Each row comes from the steps of one walk. Every step used is in the known rows, and no mark comes twice. Write the walk behind each row, first mark first.
Known rows
sutup, volup, gibi: [-17,   7,   3,  10, -32,   9,   1, -13,   5,   8,  14, -11,  11,  -1,  -3,
  -5,  22, -19,  -8,   1,  -9,   7,   1,  -3, -18,  -9,  16,  36,  10,   0,
 -14, -11,   0, -28,  -5, -11,  -8,  -5,  11, -14,  19,  12,  20,   9, -20,
 -26,  -4, -11,  -7,  11,   0,  -1]
sefi, voguk: [ -8,  -5,   8,   3, -24,  12, -18, -21,  -7,   6,  26, -10,  12, -10,  -6,
  -3,  24,  -8,  -3,   5,  -8,   5,  -7,  -9,  14,  -8,  14,  43, -10,  22,
  -6, -10,   0, -11,   5,   0,  11,   1,  20, -23, -12,   8,  20,  12,  -9,
 -11,   9, -19, -14,  15, -24,   0]
nuto, sutup: [ -5,   5,   9,  18, -31,  20, -10, -24,  -7, -12,  31, -10,  12,   3,   2,
   4,   9,  -4,  -4,   3,  -8,  -3,   2,   0,  -2, -16, -20,  29,  -7,  13,
  -3,  -5,   8, -15,   2,   0,   5,  13,  25, -11,   6,  15,  16,  13, -10,
 -15,  10, -18, -15,  16, -10,  -1]
sefi, voguk, gibi, nuto: [ 10,   2,  16, -15, -16,  -1,   1, -24,  -1,   9,  11, -14,  25,  -7,   1,
  -8,  15, -27,  -5,   5, -14,  13,   2,   6,  15,  -4,  21,  29, -17,   6,
 -14, -10,   3,  -8,   0,  -2,   5,   0,  18,  -4,  -3,   7,  16,   8, -21,
   9,  -3, -12, -21,   2, -12, -19]
voguk, gibi, nuto, sefi, volup: [  8,  -6,  37, -28, -27,  -4,   6, -25,  12,  11,   6, -16,  23, -15,   1,
  -9,   2, -17, -11,   0,  -2,   6,   0,  13,  -4,  -6,  20,  23,   0,   5,
   4, -14,   3, -14,  -2,  -3,  -8,  -1,   7,   5,  -9,   4,  14,   5, -24,
  13,  -4,   0, -16,   6, -12, -14]
voguk, gibi, nuto: [  4,   4,  21,  -8, -30,   9,   7, -24,  -2,   3,   8, -13,  22,  -8,  -2,
 -12,  12, -26,  -8,   4, -10,  12,   1,  13,   2,  -7,   3,  22, -11,  -9,
 -15,  -9,   6, -14,  -4,  -3,   4,   2,  17,  11,  18,  17,  16,   9, -18,
  13,   0, -15, -20,   2,  -3, -19]
gibi, nuto: [ -7,  -1,  13,  -7, -36,  18,   2, -29,  -4,   1,  13, -10,   9, -19,  -5,
 -16,   5,  -7,  -7,   4,  -6,   8,   0,  13,   2, -11,  -6,  29,  -3,   2,
  -7,   1,   7, -17,   7,   5,   7,  -2,  17,   4,  20,  21,  15,  17, -15,
   4,  11, -16, -18,   7,  -9,  -2]
sefi, voguk, gibi, nuto, sutup, volup: [ 18,   6,  19,   1,  -8,  -1,   4, -19,   6,   6,  22,  -4,  39,   9,   4,
   3,   5, -18,   1,   6, -19,  13,  12,   7,   0,  -5,  14,  19, -13,  17,
 -25,  -1,  10,  -3,  -8,  -6, -14,   8,   8,  -9,  -1,  -5,   9,   3, -34,
   6,  -8,  -9, -18,  -1,  -6, -11]
volup, sutup: [ -8,   7,  10,   4, -35,  16,  -7, -18, -13,  -6,  27, -10,  10,  -5,  -4,
 -12,  19, -12,  -9,   6,  -8,  -2,   4, -14,  -3, -31,   5,  43, -16,   9,
 -16, -12,  11, -15,  -3,  -3,   2,  11,  17, -16,  11,  20,  19,  16, -11,
 -15,  12, -15, -16,  15,  -9,   1]
sefi, voguk, gibi, nuto, sutup: [ 19,   3,  18,  -3,  -8,   0,  -2, -26,  -5,  -1,  19,  -9,  30,   7,   5,
   1,   7, -22,  -1,   9, -20,   7,   6,   5,  14,  -1,   1,  23, -16,  15,
 -14, -12,  13,  -1,   2,  -1,  -6,  14,  21,  -9,  -1,   4,  13,   5, -26,
   2,  -1, -12, -22,   5,  -8, -16]
voguk, gibi, nuto, sutup: [ 13,   9,  21,   0, -21,   7,   8, -24,  -5,  -6,  17, -13,  24,   4,   7,
   1,   3, -23,  -5,   8, -17,   5,   9,  15,   2,  -9, -17,  13, -13,  -3,
 -15,  -6,  11, -12,  -4,  -4,  -5,  11,  19,   2,  16,  16,  11,   9, -24,
   1,  -1, -12, -18,   5,   3, -17]
gibi, nuto, sutup, volup: [ -2,   5,  14,   5, -32,  20,   7, -24,  -6,  -4,  23,  -1,  20,  -4,   1,
  -3,  -5,  -2,  -3,   7, -11,   7,  10,  14, -17, -14, -15,  18,  -1,  10,
 -15,   9,   9, -11,  -2,  -4, -11,   9,   7,  -3,  19,   4,   6,  15, -28,
  -3,   8, -13, -14,   8,   0,   2]
volup, sutup, voguk, sefi: [  7,  16,  21,  -2, -34,   1,   6,  -6, -17,   5,  36,  -4,  -2,  -1,  -3,
 -13,  23, -11, -10,   5,   1, -14,   7, -24,  17, -31,   3,  56,  -5,  -6,
 -11, -14,   9,  -7,   6,  -6,   8,   4,  11, -21,  10,  11,  27,  17, -13,
 -12,  28, -35, -14,  18, -17,   6]
sefi, nuto: [-17,   4,  22, -11, -54,  14,  -5, -24,  -6,   3,  19, -10,   5, -20,   0,
 -13,   6, -18,  -8,   1,  -5,  13,  -4,   6,   0, -14, -11,  20,  -5,   5,
   9, -12,  -5, -14,  11,   1,   2, -10,  18,  -8,  16,  21,  19,  15,  -5,
  -9,  10,  -9, -15,  20, -13,  22]
sefi, volup, gibi, nuto, sutup: [  5,  -1,  20,  -5, -19,   4,   3, -23,   7, -10,   8, -18,   7,  -5,   9,
   3,   1, -11,  -1,  10, -15,   8,   4,   0,  -9,  -1,  -6,  22,   9,   7,
   2, -11,  11, -15,  -5,  -2, -20,  15,  13,  -4,   7,   2,  13,  12, -35,
 -29,  -2,   0,  -7,   0,  15,  -7]
gibi, nuto, sutup: [  0,   3,  16,  -2, -27,  20,   2, -30,  -8, -12,  23, -12,  13,  -6,   5,
  -2,   0,  -2,  -4,   6, -14,   2,   4,  13,  -1, -10, -25,  20,  -8,   8,
  -6,   4,  10,  -9,   3,   0,  -1,  15,  18,  -2,  16,  15,   8,  17, -19,
  -8,  13, -15, -18,   7,  -3,   0]
gibi, nuto, sefi, voguk: [  0,  -7,  14, -28, -17,   0,  -8, -27,   0,  10,  12,  -8,  14, -14,  -2,
 -12,   1,   0,  -9,   2,  -6,  -2,   0,   7,  13,  -4,  23,  36,  -4,  29,
   5,  -5,   0,  -1,  19,   5,   9,  -2,   9, -20, -10,   6,  12,  16,  -8,
   4,  13,  -4, -26,  16, -22,   8]
volup, sutup, voguk, gibi, nuto, sefi: [  7,  17,  32, -33, -16, -11,   8, -19, -11,  23,  21,  -9,  23,  -6,   2,
 -22,   5, -23,  -9,  -1, -14,  -4,  19,   0,  19, -28,  16,  42, -19,  -5,
   7, -12,  11,  -9,   2,  -3,  -1,   4,   1, -14,   3,  14,  18,  15, -18,
   3,  12,  -5, -22,   8,  -9, -13]
sefi, volup: [-10,  -8,  22,   7, -44,  17, -14, -22,   4,  -3,  18, -16,   7, -18,  -4,
  -4,  20,  -6,  -7,   3,   0,   7, -10,  -7,  -6, -15,   7,  39,   2,   6,
  -2, -14,  -3, -18,  -2,  -4,   2,   0,  14,  -5,  -9,   2,  19,  12, -20,
  -6,   5, -12,  -6,  12, -18,   0]

Write each row's walk
[ -4,  -4,  21, -13, -29,   6,   4, -21,   6,   1,   2, -20,   7, -22,   3,
 -10,   7, -14,  -7,  10,  -7,  13,  -7,   4, -10,  -3,  14,  32,  11,   1,
  -4, -14,   3, -20,  -2,   0,  -9,   3,  11,   0,   7,   7,  24,  13, -30,
 -22,  -2,   2,  -5,  -2,   7,  -6]  sefi, volup, gibi, nuto
[ -5,  10,  23,  -1, -48,  14,  -9, -20,  -9, -12,  25,  -6,   9,  -8,  12,
  -1,  -1, -12,  -5,   8, -12,   6,   5,   6,   0, -13, -29,  14,  -4,  11,
  11,  -8,   0, -12,   7,   0,  -5,   4,  19,  -8,  14,  15,  18,  16, -12,
 -15,   7, -11, -13,  20,  -7,  26]  sefi, nuto, sutup
[ 13,  14,  21,  13, -31,  11,   4, -11, -12,   2,  36,  -1,   1,   4,   1,
   1,  11,  -3,  -5,   1,  -1, -15,   5,  -8,  21, -17, -28,  39,   3,  -4,
   1,  -6,  10,  -7,  11,  -6,   6,   4,  18, -17,  -1,  11,  21,  13,  -9,
 -17,  22, -33, -14,  22, -19,   8]  nuto, sutup, voguk, sefi
[  7,  19,  27, -19, -53,   2,   7,  -1, -17,  12,  34,  -2,  -7,  -9,   6,
 -24,   6, -15,  -8,   6,   1,  -6,   9, -14,  16, -33,  -9,  42,  -2, -11,
   8, -19,   5,  -4,  11,  -4,   2,  -8,  10, -18,  14,  12,  29,  19,  -9,
 -18,  28, -24, -14,  19, -12,  25]  volup, sutup, voguk, sefi, nuto
[ -7,  10,   5,  20, -22,   7,   0, -17,   3,  -6,  16,  -7,  19,  12,   5,
   3,  10, -11,  -2,   5, -13,  -1,   9,  -4, -19, -12,   0,  22,  11,   9,
 -12,  -7,   8, -24,  -6, -13, -15,   8,  13, -15,  16,   5,  15,  10, -29,
 -38,  -4,  -9, -10,   9,   3,   0]  nuto, sutup, volup, gibi
[  2,   2,  24, -24, -19,   0,   9, -26,   1,  10,   6, -12,  23,  -6,   2,
 -13,   3, -20, -12,  -2,  -6,   3,   3,  16,   2,  -6,  15,  19,  -7,   3,
  -8,  -9,   5, -13,   6,   1,   3,  -5,  11,   2,   7,  18,  15,  10, -16,
  12,   2,  -5, -25,  13, -11, -12]  voguk, gibi, nuto, sefi
[  8,  16,  26, -15, -22,  -4,   9, -14, -12,  15,  21, -11,  18, -10,   2,
 -17,  13, -30,  -9,   2, -15,   6,  16,  -2,  18, -28,   6,  43, -26, -16,
  -6, -10,  15, -10,  -4,  -7,  -1,   5,   6,  -5,  14,  16,  21,  15, -23,
   2,  12, -14, -18,   0,  -4, -18]  volup, sutup, voguk, gibi, nuto
[ 11,   9,  19,   9, -21,  10,  13, -19,   6,  -3,  16,  -6,  33,   9,   3,
  -3,  -1, -20,  -4,   3, -13,   7,  11,  17, -13, -12,  -5,  10,  -7,  -2,
 -23,  -1,  11, -13,  -9,  -8, -13,   7,   8,   6,  15,   4,   9,   9, -32,
  10,  -6, -14, -13,   4,   3, -12]  voguk, gibi, nuto, sutup, volup
[  2,   6,  35, -23, -18,  -8,  10, -22,  -3,  24,  14,  -7,  20, -15,  -2,
 -14,   4, -22, -11,  -7,  -9,   2,  10,  14,  22,  -8,   8,  35, -11,  -8,
  14,  -7,   4, -10,   7,  -5,   7,  -8,   5,  -3,   2,  13,  16,  12, -12,
   8,  12, -11, -22,   6, -19, -13]  sutup, voguk, gibi, nuto, sefi
[  5,   2,  30,   1, -41,   6,   3, -10,  -1,  12,  26,  -7,  -6, -14,  -3,
  -5,  21,  -2, -10,   1,   9,  -5,  -8, -11,  12, -14,  -2,  52,   8, -11,
   2, -16,   0, -14,   4,  -6,   9, -11,   9, -12, -16,  -5,  27,  13, -19,
  -4,  18, -30,  -4,  13, -27,   8]  sutup, voguk, sefi, volup
[  5,   2,  16,   3, -15,  -2, -15, -19,  -1,   9,  19, -15,  25,   0,  -3,
  -3,  32, -26,  -4,   3,  -9,   9,  -2, -13,  16,  -8,  25,  38, -17,  11,
 -13, -23,   4, -10,  -3,  -5,  10,  -1,  22, -17, -12,   6,  24,   5, -13,
   0,  -7, -17, -18,  12, -22, -13]  sefi, voguk, gibi
[-10,   5,  11,  25, -35,  20,  -7, -19,  -1,  -5,  30,  -5,  21,   8,  -4,
   5,   8,  -2,  -5,   1,  -7,  -1,   4,   1, -14, -21, -12,  26,  -1,  14,
 -12,   2,   6, -18,  -6, -10,  -5,   9,  10, -12,   8,   7,  10,  14, -21,
 -10,   5, -19, -10,  18, -10,   8]  nuto, sutup, volup
[  5,  19,  35,  -4, -39,  -5,   0, -14,  -8,   9,  25,  -4,  17,  -7,  13,
  -3,   5, -34,  -1,  -2, -15,   7,   9,   4,  21, -10, -28,  22, -13, -11,
  25, -13,   3, -11,   1,  -7,  -5,  -5,  17,  -8,   4,  10,  19,  10, -17,
 -13,   5,  -9, -12,  14, -13,   7]  sefi, nuto, sutup, voguk, gibi
[  2,  -4,  26, -33, -32,   6,   0, -25,   0,   1,  16, -12,  12, -15,   4,
 -15,  -1,   2, -11,   6,  -4,  -1,   0,  -3, -11, -29,  22,  38,  -2,  18,
  -2, -14,   9,  -8,  -1,   1,  -7,   7,  -2, -10,  -3,   6,  17,  17, -24,
  -7,  12,   5, -13,  13,  -7,   3]  gibi, nuto, sefi, volup, sutup
[ -7,  -2,  19, -25, -28,  10,   4, -28,  -3,   5,  13,  -9,  11, -14,  -2,
 -15,  -4,   0, -12,   0,  -4,  -3,   0,  15,   3, -10,   2,  26,   2,  13,
   4,   0,   4, -10,  13,   8,   7,  -2,  10,  -2,   9,  18,  14,  16,  -6,
   3,  14,  -3, -23,  14, -15,   3]  gibi, nuto, sefi
[ -8,  10,  14,  16, -27,  13,  -7, -19, -12,   4,  33,  -3,  11,  -6,   0,
   3,  13,  -7,   2,   0, -12,  -3,   7,  -6,  19, -16, -26,  41, -11,   2,
  12,  -1,  10, -14,   4,  -5,   5,   7,  19, -20,  -2,  10,  15,  15, -12,
 -22,  17, -21, -16,  15, -20,   5]  nuto, sutup, voguk
[ -9,  13,  16,   1, -40,   5,   2, -15,   4,  -2,  15,  -6,  12,   4,  12,
  -4,   0, -17,  -3,   6, -11,  10,   6,   2, -17,  -7,  -6,  11,  12,  10,
   4, -14,   1, -18,  -1, -10, -21,  -1,  13, -15,  24,   7,  16,   8, -26,
 -38,  -5,   0,  -5,  13,  10,  23]  sefi, nuto, sutup, volup, gibi
[  5,  10,  37,  -2, -31,  -3,  -8,  -9,  -3,  17,  25, -15,  20,  -9,   2,
  -8,  27, -26,  -6,   4,  -6,   3,   9, -16,  12, -31,  19,  55, -19, -10,
  -2, -26,   9, -14, -16, -13,  -7,   7,   7, -11, -15,   2,  26,  10, -32,
  -7,   3, -13,  -6,   4, -12, -14]  sefi, volup, sutup, voguk, gibi
[ 14,   8,  32,   8, -33,   8,  -1, -11,  -2,  -2,  34,  -4,  -1,  -5,   2,
   7,  12,   2,  -5,   3,   0, -11,  -1, -13,  13, -15, -17,  43,  12,  -3,
   8, -13,   8,  -8,   3,  -9,  -2,   4,  11, -16, -15, -12,  20,  15, -25,
 -13,  17, -30,  -4,  12, -20,  12]  nuto, sutup, voguk, sefi, volup
[  1,  15,  16,  -5, -13,  -2,   9, -19, -12,   9,  17, -11,   6,  -9,   7,
  -1,   1, -16,  -3,   7, -18,   2,  12,   6,  14,  -2, -19,  34,  -1,  -7,
  12,  -1,  13, -14,   6,  -5,  -7,  10,  11, -17,  13,  12,  16,  14, -24,
 -35,  14,  -9, -13,   2,  10,  -4]  volup, gibi, nuto, sutup, voguk
[  8,  19,  17,  -5, -40,  -1,  16,  -5,   4,  -3,  19,  -2,   4,  17,  15,
  -5,  -4, -14,  -5,   8,  -1,  -4,   6,  -3, -18,  -3,  -8,   9,  26,   2,
  -9, -16,   4,  -9,   5, -11, -23,  -6,  10, -10,  22,   8,  18,  11, -23,
 -34,   1, -14,  -5,  14,   5,  29]  voguk, sefi, nuto, sutup, volup, gibi
[ -2,  -2,   7, -35,  -2, -12,  -2, -23,  -1,  16,   2, -11,  12,  -9,   4,
  -9,   6, -12,  -6,   6, -12,   4,   0,   1,  11,   3,  36,  34,   4,  21,
   5, -12,   2,  -9,  15,   4,   2,  -2,  12, -23,  -5,   9,  16,   8, -13,
 -24,   5,   4, -23,  10,  -9,  -1]  volup, gibi, nuto, sefi, voguk
[ -2,  11,  29,   8, -28,   0,  -3, -16,  -7,  18,  20,  -8,  16,  -9,  -6,
 -10,  29, -29,  -6,  -2,  -8,   7,   6,   0,  21, -14,   2,  43, -13, -17,
   1, -15,   5, -19,  -5, -12,  11,  -8,  20,  -8,   0,  11,  25,   8, -15,
   1,   9, -23, -16,  12, -19, -12]  sutup, voguk, gibi
[-11,  13,  17,   3, -32,   9,  -9, -13, -16,  10,  31,  -7,   8, -11,  -7,
 -13,  19, -14,  -9,   3, -11,  -3,   8, -18,  18, -36,   2,  57, -20,  -2,
   2, -10,  12, -14,   0,  -4,   5,   6,  12, -22,   4,  15,  22,  19, -14,
 -20,  23, -21, -14,  14, -14,   2]  volup, sutup, voguk
[  4,   7,  42, -18, -24, -15,  -5, -12,   1,  21,  21, -11,  21,  -9,   4,
  -9,  16, -22, -10,  -5,  -7,  -3,  11, -16,  12, -31,  31,  52, -12,   0,
   9, -25,   6, -14, -11,  -9,  -7,   2,   0, -20, -25,  -3,  24,   8, -26,
  -8,   6,  -2, -11,  12, -20,  -8]  nuto, sefi, volup, sutup, voguk, gibi
[ -5,  -2,  23,   1, -39,  13, -14, -15,  -3,  -4,  21, -17,   9,  -9,  -4,
  -6,  22,  -8,  -7,  10,  -6,   1,  -3, -19,  -9, -36,  16,  47, -11,  15,
  -9, -21,   8, -14,  -8,  -8,  -3,  11,  11, -13,  -5,   7,  21,  13, -27,
 -16,   7, -12,  -7,  11, -10,   0]  sefi, volup, sutup
[  5,   3,  25,  -6, -18,   1,   4, -21,  -1,   9,  11, -14,   2, -15,   7,
   3,   3, -15,  -1,   5, -18,   9,   8,   1,   7,  -6, -12,  35,   6,  -3,
  16, -11,   8, -14,  -2,  -6, -19,  12,   7, -12,  -1,  -3,  17,  11, -33,
 -34,   6,  -4,  -6,  -4,   7,  -3]  sefi, volup, gibi, nuto, sutup, voguk
[ 28,   6,  21, -10, -21,   2,  16, -13,   4, -14,   7, -14,  -4,   3,  13,
   2,  -2,  -5,  -5,  17,  -5,  -4,   2,  -6,  -7,   4,  -8,  21,  22,  -1,
 -11, -16,  13,  -9,   2,  -3, -18,  11,  16,  -3,  11,   4,  20,  10, -33,
 -26,   1, -15,  -7,   4,  10,  -2]  voguk, sefi, volup, gibi, nuto, sutup
[ -1,  -2,  35, -39, -27,  -1,   1, -18,  -6,  15,  23, -12,  11, -26,   0,
 -16,   0,   0,  -8,   0,  -6,  -5,   7,  -4,   8, -31,  17,  52,  -7,   8,
  17, -11,   7,  -4,   1,  -3,  -7,   6,  -2, -15, -12,   2,  19,  18, -25,
  -7,  21,  -2, -10,   8, -16,   5]  gibi, nuto, sefi, volup, sutup, voguk
